Every row comes from one small tree of marks. The marks that hang from a mark follow it in brackets, in alphabetical order. Every link used is in the known rows. Which tree was each row made from?
Known rows
gadi[bavig rekoti]: [ 1.402 -1.897  1.199  0.382  0.379 -1.964 -0.342 -2.000 -1.558 -1.005
 -0.134 -0.187 -0.996 -0.286 -2.810 -0.269 -0.901 -0.758  1.110 -0.380
  1.529  0.512  0.784]
gadi[bavig rekoti[suma]]: [ 1.357 -2.735  1.345  1.363  0.214 -3.112 -0.343 -2.053 -0.775 -0.919
  0.026  0.213 -0.462 -1.221 -4.002 -0.655 -1.158 -0.692  1.814 -0.577
  2.139  0.843  1.127]
rekoti[kurado[doma] suma]: [ 0.290 -1.814  0.590  0.726  0.576 -4.132 -0.119 -4.740  0.339  0.334
 -1.167  0.585 -0.800 -2.957  4.491 -0.631 -0.380 -0.111  2.090 -0.680
  2.594  1.888 -1.364]
bavig[doma gadi[rekoti[suma]]]: [ 0.703  0.082  1.192 -1.452  0.302 -3.184  0.287 -2.678  0.193 -0.200
 -2.320 -1.132 -0.144 -0.923 -2.021 -0.604 -0.614 -0.769 -0.597 -0.591
  2.866  1.270 -0.406]
doma[kurado]: [ 0.381 -1.106  0.748 -2.257  0.682 -2.109  0.606 -2.828 -0.842  0.717
 -0.467  0.558 -1.627 -0.570  1.823 -0.060 -0.134  0.127  1.629 -0.276
  1.028  1.650 -0.861]
rekoti[gadi suma[ziraz[kurado]]]: [-0.431 -3.079  1.386 -1.416  0.369 -2.330  0.801 -2.598  0.610 -1.220
 -0.058  1.470 -1.003 -2.418  2.023  0.173 -1.980 -0.503  2.105 -1.537
  1.083  1.585 -0.427]
gadi[bavig[doma]]: [ 0.565 -0.920  0.759  0.212  0.553 -2.534  1.036 -1.659 -0.852 -1.188
 -1.154  0.448 -0.964 -0.282  0.540 -0.465 -0.124 -0.513  1.640  0.268
  2.368  0.832 -1.039]
doma[bavig[gadi[rekoti[kurado suma]]]]: [ 0.636 -1.414  1.197 -1.122  0.547 -6.016  0.287 -3.668  0.126 -0.521
 -1.740 -0.731 -0.931 -2.679 -0.670 -1.284 -1.839 -0.433 -0.221 -0.488
  2.353  1.143  0.560]
ziraz[kurado[rekoti[gadi]]]: [-0.290 -2.035  1.052 -2.330  0.553 -1.107  0.281 -1.971 -1.221 -1.197
 -0.859  0.548 -1.456 -0.692  2.057  1.373 -1.926 -0.559  0.803 -0.983
  0.572  1.271  0.100]
doma[bavig kurado[ziraz]]: [-0.342 -2.833  0.606 -3.675  0.724 -3.021  1.279 -1.985 -0.688  0.232
 -0.399  0.375 -2.121 -1.708 -0.604 -0.577 -0.489  0.500  1.860 -0.039
  0.723  1.461 -0.441]
bavig[doma[kurado[ziraz]] gadi]: [-0.626  1.382  0.506 -4.244  0.716 -2.731  2.141 -2.724  0.138  0.639
 -1.466 -0.258 -0.970 -0.012  0.677 -0.702 -0.044  0.338 -0.840 -0.266
  1.639  1.712 -0.968]
ziraz[kurado]: [ 0.061 -1.264  0.568 -0.935  0.670 -1.570  0.796 -2.110 -0.671 -1.825
 -0.579  0.643 -1.686 -1.182  1.088  0.085 -0.348 -0.077  1.491 -0.693
  1.281  1.247 -1.172]
rekoti[gadi kurado[ziraz] suma]: [-0.431 -2.595  0.639 -0.752  0.641 -3.430 -0.171 -4.815  0.190 -0.655
  0.177  1.211 -0.653 -2.193  2.577 -1.066 -2.076  0.253  1.600 -1.305
  1.567  1.783 -0.135]
bavig[gadi[rekoti]]: [ 0.931  0.179  1.157 -2.531  0.584 -1.317  0.079 -3.047 -0.850 -0.199
 -1.080 -0.865 -0.963  0.051 -2.544 -0.221 -0.571 -0.867 -0.733 -0.734
  1.492  0.919 -0.110]
bavig[doma gadi[rekoti]]: [ 0.743  0.848  1.230 -2.367  0.483 -2.117  0.315 -2.614 -0.604 -0.198
 -2.543 -1.476 -0.563  0.044 -0.836 -0.276 -0.275 -1.022 -1.333 -0.337
  2.422  0.996 -0.659]
suma[ziraz[kurado[doma[bavig] rekoti]]]: [-0.575 -3.669  1.407 -2.858  0.438 -1.651  2.128 -0.540 -0.561 -0.602
 -1.682  0.367 -2.188 -2.892  1.104  1.702 -0.850 -0.895  2.561 -0.497
  0.769  1.278 -0.530]
kurado[doma rekoti ziraz]: [-0.340 -2.124  0.721 -2.586  0.596  1.023  0.659 -2.129 -1.233  0.486
 -0.502  0.410 -1.358 -0.986 -0.924  1.130  0.032 -0.274  2.256 -0.756
  0.701  1.553 -0.713]
bavig[doma gadi[rekoti[kurado]]]: [ 0.701  1.233  0.871 -1.279  0.613 -3.631  0.333 -3.952 -0.495 -0.473
 -2.623 -1.444 -0.643 -0.725  2.900 -0.619 -0.682 -0.541 -1.645 -0.494
  2.569  1.193 -0.184]
ziraz[kurado[doma]]: [ 0.033 -1.359  0.424 -1.018  0.568 -2.281  0.250 -2.752 -0.495 -0.710
 -1.490  0.109 -1.569 -1.648  2.879  0.106  0.035 -0.326  1.005 -0.426
  1.719  1.424 -1.682]
kurado[rekoti]: [ 0.287 -1.740  1.049 -1.847  0.659  0.711  0.651 -1.709 -1.396 -0.342
 -0.432  0.788 -1.571 -0.424 -0.952  1.239 -0.347 -0.459  2.558 -0.664
  0.723  1.222 -0.674]
gadi[bavig rekoti[kurado[ziraz] suma]]: [ 0.722 -2.591  0.982  1.888  0.330 -3.844  0.135 -3.247 -0.617 -1.555
  0.658  0.331 -0.637 -2.151 -2.518 -1.309 -1.903  0.281  1.652 -1.178
  1.739  1.061  1.994]
kurado[doma rekoti[gadi suma[ziraz]]]: [-0.261 -3.566  1.883 -2.386  0.268 -0.719  0.575 -2.655  0.049  1.310
 -0.753  1.005 -0.742 -2.146  1.655  1.524 -1.314 -1.079  2.628 -1.263
  1.164  1.812 -0.345]
bavig[doma[kurado] gadi[rekoti suma]]: [ 0.819  0.280  0.947 -2.134  0.944 -3.196  1.168 -2.979 -0.764  0.964
 -2.550 -2.000  0.061 -0.320 -0.590 -0.579 -0.556 -0.167 -1.776 -0.318
  2.145  1.799 -1.446]

Which tree is each row?
[-0.424 -3.535  0.801 -2.260  1.032  0.314  0.417 -3.020 -1.429  0.749
 -0.760 -0.022 -0.267 -1.381 -0.677  0.953 -1.189 -0.331  1.076 -1.025
  0.888  1.871 -1.911] -> kurado[doma rekoti[gadi[suma]] ziraz]
[ 0.448 -1.167  1.395 -1.367  0.908 -1.227  2.121 -2.128 -0.373 -1.425
 -0.774 -0.803 -0.461 -1.483 -3.419  0.049 -1.244 -0.469 -0.187 -1.662
  1.027  1.320 -0.919] -> bavig[gadi[rekoti suma[ziraz[kurado]]]]
[-0.356 -2.160  1.041 -2.442  1.171 -2.844  3.345 -1.273  0.257 -1.695
 -1.081 -0.078 -1.128 -2.553 -1.940 -0.355 -1.319 -0.213  0.930 -0.747
  1.218  1.344 -2.399] -> doma[bavig[gadi[suma[ziraz[kurado]]]]]
[-0.290 -3.208  1.127 -2.455  0.502 -3.092  1.657 -1.543  0.045 -0.783
 -1.615  0.233 -2.065 -3.143  2.210  0.349 -0.321 -0.716  2.140 -0.339
  1.254  1.219 -1.465] -> suma[ziraz[kurado[doma[bavig]]]]
[-0.152 -3.124  1.538  0.057  0.234 -3.781  1.288 -1.951  0.463 -1.843
  0.524  1.598 -0.778 -2.106  0.560 -0.276 -2.504 -0.662  2.072 -1.156
  1.336  1.105  0.564] -> rekoti[gadi[bavig] suma[ziraz[kurado]]]
[-0.029 -3.810  1.636 -2.265  0.954  0.744  0.957 -2.577 -1.062  1.115
 -0.870  0.289 -0.278 -1.717  1.233  1.658 -1.253 -1.027  1.907 -1.164
  0.778  1.835 -2.131] -> kurado[doma rekoti[gadi[suma[ziraz]]]]
[-0.386 -2.223  1.296 -2.033  0.414  0.233  1.854 -1.179 -0.570 -0.357
 -1.033  0.481 -1.721 -1.937  1.807  1.932 -0.366 -0.693  2.379 -1.119
  0.390  1.465 -0.417] -> suma[ziraz[kurado[doma rekoti]]]
[-0.178 -2.607  1.202 -0.308  0.364 -1.503  1.755 -1.737  0.566 -1.680
  0.094  1.498 -1.353 -2.728  0.091  0.144 -0.911 -0.109  3.274 -1.521
  1.265  1.629 -0.753] -> rekoti[suma[ziraz[kurado]]]
[-0.327 -1.751  0.496 -1.696  0.793 -2.195 -0.120 -4.706 -0.748 -0.766
  0.101  0.884 -1.176 -1.217  3.560 -0.603 -1.485  0.035  0.866 -1.114
  1.081  1.393 -0.455] -> rekoti[gadi kurado[ziraz]]
[-0.110 -2.803  0.535 -1.785  0.595 -3.953  0.571 -2.131 -0.446 -0.858
 -2.084 -0.152 -1.950 -2.532  2.185 -0.088 -0.172 -0.428  1.048  0.152
  1.852  1.172 -1.488] -> ziraz[kurado[doma[bavig]]]
[ 0.786 -1.924  1.318 -2.305  0.441 -4.369  0.384 -2.271  0.020 -0.268
 -1.575 -0.843 -0.923 -1.866 -4.237 -0.874 -1.441 -0.779  0.129 -0.354
  2.062  0.984  0.142] -> doma[bavig[gadi[rekoti[suma]]]]
[ 0.304 -1.313  0.933 -0.775  0.514 -3.572  0.092 -2.461 -0.799 -0.732
 -1.348  0.347 -0.577 -0.041  2.564 -0.519 -1.138 -0.859  0.317  0.206
  2.249  0.773 -0.816] -> rekoti[gadi[bavig[doma]]]
[-0.167 -1.686  0.374 -2.103  1.196 -4.749  1.746 -2.500  0.018 -0.675
 -2.468 -1.108 -0.798 -2.541 -0.245 -0.612 -0.743 -0.310 -0.666  0.031
  2.339  1.481 -3.070] -> ziraz[kurado[doma[bavig[gadi[suma]]]]]
[ 0.102 -3.481  1.247 -2.583  0.457 -3.642  1.286 -1.106 -0.499  0.798
 -1.058  0.622 -1.700 -2.323 -0.807  0.614 -1.404 -0.012  2.688 -0.083
  1.039  1.787  0.308] -> doma[bavig kurado[rekoti[suma]]]
[ 1.029 -2.153  1.036  0.987  0.422 -3.481 -0.760 -4.061 -0.486 -0.647
 -0.721 -0.091 -0.680 -2.296  1.069 -0.611 -1.276 -0.143  1.574 -1.111
  2.039  1.410  0.499] -> gadi[rekoti[kurado suma]]
[-0.595 -3.269  0.457 -2.650  0.787 -4.853 -0.323 -4.619 -0.429  0.247
 -1.459  0.081 -1.428 -2.660  4.786 -0.818 -1.395 -0.205  0.445 -0.194
  1.679  1.352 -0.956] -> rekoti[gadi kurado[doma[bavig] ziraz]]
[ 0.890 -1.622  1.077 -2.928  1.019 -4.231  0.971 -2.676 -0.875  0.846
 -1.833 -1.756 -0.677 -1.255 -2.671 -0.759 -1.365 -0.130 -1.139 -0.029
  1.461  1.492 -0.909] -> doma[bavig[gadi[rekoti suma]] kurado]
[ 0.088 -1.706  1.125 -0.713  0.348 -6.028  0.412 -2.873  0.146  0.516
 -1.227  0.607 -0.204 -0.986  2.986 -0.938 -1.714 -0.251  0.488  0.116
  2.422  1.570  0.158] -> rekoti[gadi[bavig[doma[kurado]]] suma]
[ 0.050 -2.019  0.798 -0.391  0.552 -5.136 -1.083 -5.581  0.274  0.698
 -1.346  0.615 -0.466 -2.587  6.430 -0.677 -1.454 -0.468  0.959 -0.747
  2.570  1.909 -1.074] -> rekoti[gadi kurado[doma] suma]
[ 0.156 -3.292  1.748 -0.300  0.339 -2.849  0.839 -2.407  0.233 -0.515
  0.781  1.760 -0.566 -1.716 -0.339 -0.311 -2.172 -0.871  2.705 -0.995
  1.415  1.085  0.249] -> rekoti[gadi[bavig] suma[ziraz]]
[ 0.650 -2.891  0.504  0.550  0.966 -1.973 -0.185 -4.558 -1.402 -0.057
 -0.957 -1.149 -0.110 -2.416  0.295 -0.619 -0.586  0.167  0.765 -1.105
  1.745  1.758 -1.311] -> gadi[rekoti[kurado[doma ziraz]] suma]
[-0.229 -1.840  1.062 -1.567  0.519 -1.319  1.357 -2.252 -0.018 -0.648
 -0.955  0.524 -1.697 -2.255  2.651  0.598  0.093 -0.547  2.142 -0.959
  1.301  1.510 -1.356] -> suma[ziraz[kurado[doma]]]
[-0.344 -2.136  1.128 -2.718  0.495 -1.759  1.007 -2.088 -1.455  0.495
  0.665  0.895 -1.176  0.084 -0.488  0.536 -2.179 -0.018  0.931 -0.523
  0.007  1.251  1.742] -> doma[kurado[rekoti[gadi[bavig]] ziraz]]
[ 0.339  0.374  0.783 -1.913  0.685 -2.181  0.468 -4.168 -0.630 -0.709
 -0.480 -0.549 -0.961 -0.853 -0.798 -0.824 -1.136  0.030 -0.738 -1.197
  1.293  1.167  0.647] -> bavig[gadi[rekoti[kurado[ziraz]]]]
[ 0.011 -0.396  1.141 -1.912  1.133 -0.808  3.061 -2.154  0.300 -0.326
 -1.515 -0.190 -0.055 -1.183 -0.483 -0.182 -0.062 -0.442  0.864 -0.736
  2.117  1.637 -3.296] -> bavig[doma gadi[suma[ziraz]]]
[ 0.100 -1.611  0.871 -4.044  0.555 -2.923  0.394 -2.882 -0.550  0.502
 -1.906 -1.536 -1.213 -1.365 -3.257 -0.592 -0.353 -0.676 -0.887 -0.229
  1.627  0.894 -0.268] -> kurado[doma[bavig[gadi[rekoti]]] ziraz]
[ 0.371 -0.592  0.873 -1.009  0.546 -3.337  0.555 -4.297  0.177 -0.618
 -0.361 -0.203 -0.424 -1.871 -2.031 -1.204 -1.670  0.122 -0.107 -1.499
  1.899  1.435  0.940] -> bavig[gadi[rekoti[kurado[ziraz] suma]]]
[ 0.212 -1.287  0.769 -3.259  1.263 -4.372  2.276 -2.522 -0.314  0.715
 -1.385 -0.467 -0.931 -1.511 -1.015 -1.015 -1.024  0.119 -0.066  0.183
  1.544  1.715 -2.251] -> doma[bavig[gadi[suma]] kurado]
[ 0.461 -2.477  0.861  0.365  0.441 -2.735 -0.159 -3.953 -0.539 -1.041
  0.021  0.253 -0.773 -2.469 -1.070 -0.960 -1.328  0.301  1.754 -1.544
  1.589  1.498  0.943] -> gadi[rekoti[kurado[ziraz] suma]]
[ 1.197 -2.293  1.070  2.387  0.245 -5.508 -0.786 -4.146 -0.535 -0.138
 -0.941 -0.145 -0.278 -2.444  1.292 -0.899 -1.279 -0.591  0.945 -0.558
  2.609  1.184  1.057] -> gadi[bavig rekoti[kurado[doma] suma]]
[ 1.121 -0.784  1.035 -1.399  1.078 -1.288  0.466 -2.935 -1.063 -0.287
 -1.082 -1.345 -0.057 -0.536 -3.899 -0.421 -0.737 -0.572 -0.565 -0.848
  1.671  1.297 -1.656] -> bavig[gadi[rekoti suma]]
[ 0.395 -2.663  1.209  0.877  0.954 -1.206  2.543 -1.187 -0.583 -1.205
 -0.559  0.557 -0.121 -1.391 -1.174 -0.299 -0.435 -0.496  2.621 -0.374
  2.026  1.218 -2.365] -> gadi[bavig[doma] suma[ziraz]]
[ 0.446 -1.766  0.959 -0.017  0.937 -2.219  2.322 -0.995 -1.477  0.177
 -1.218  0.039 -0.288 -0.449 -0.336  0.402 -0.998  0.056  1.448  0.243
  1.628  1.638 -0.913] -> gadi[bavig[doma[kurado[rekoti]]] suma]
[ 0.419 -3.137  1.637 -0.126  0.150 -1.784  0.712 -1.707 -0.021 -1.577
 -0.299  0.339 -1.105 -2.632 -1.586  0.253 -1.339 -0.449  2.145 -1.611
  1.120  1.408  0.766] -> gadi[rekoti[suma[ziraz[kurado]]]]
[-0.234 -4.473  0.991 -1.060  0.960 -2.748  2.307 -1.667 -0.182 -0.918
 -1.539 -0.141 -1.196 -3.639  0.503  0.096 -0.379 -0.338  2.289 -0.501
  1.480  1.586 -3.037] -> gadi[suma[ziraz[kurado[doma[bavig]]]]]
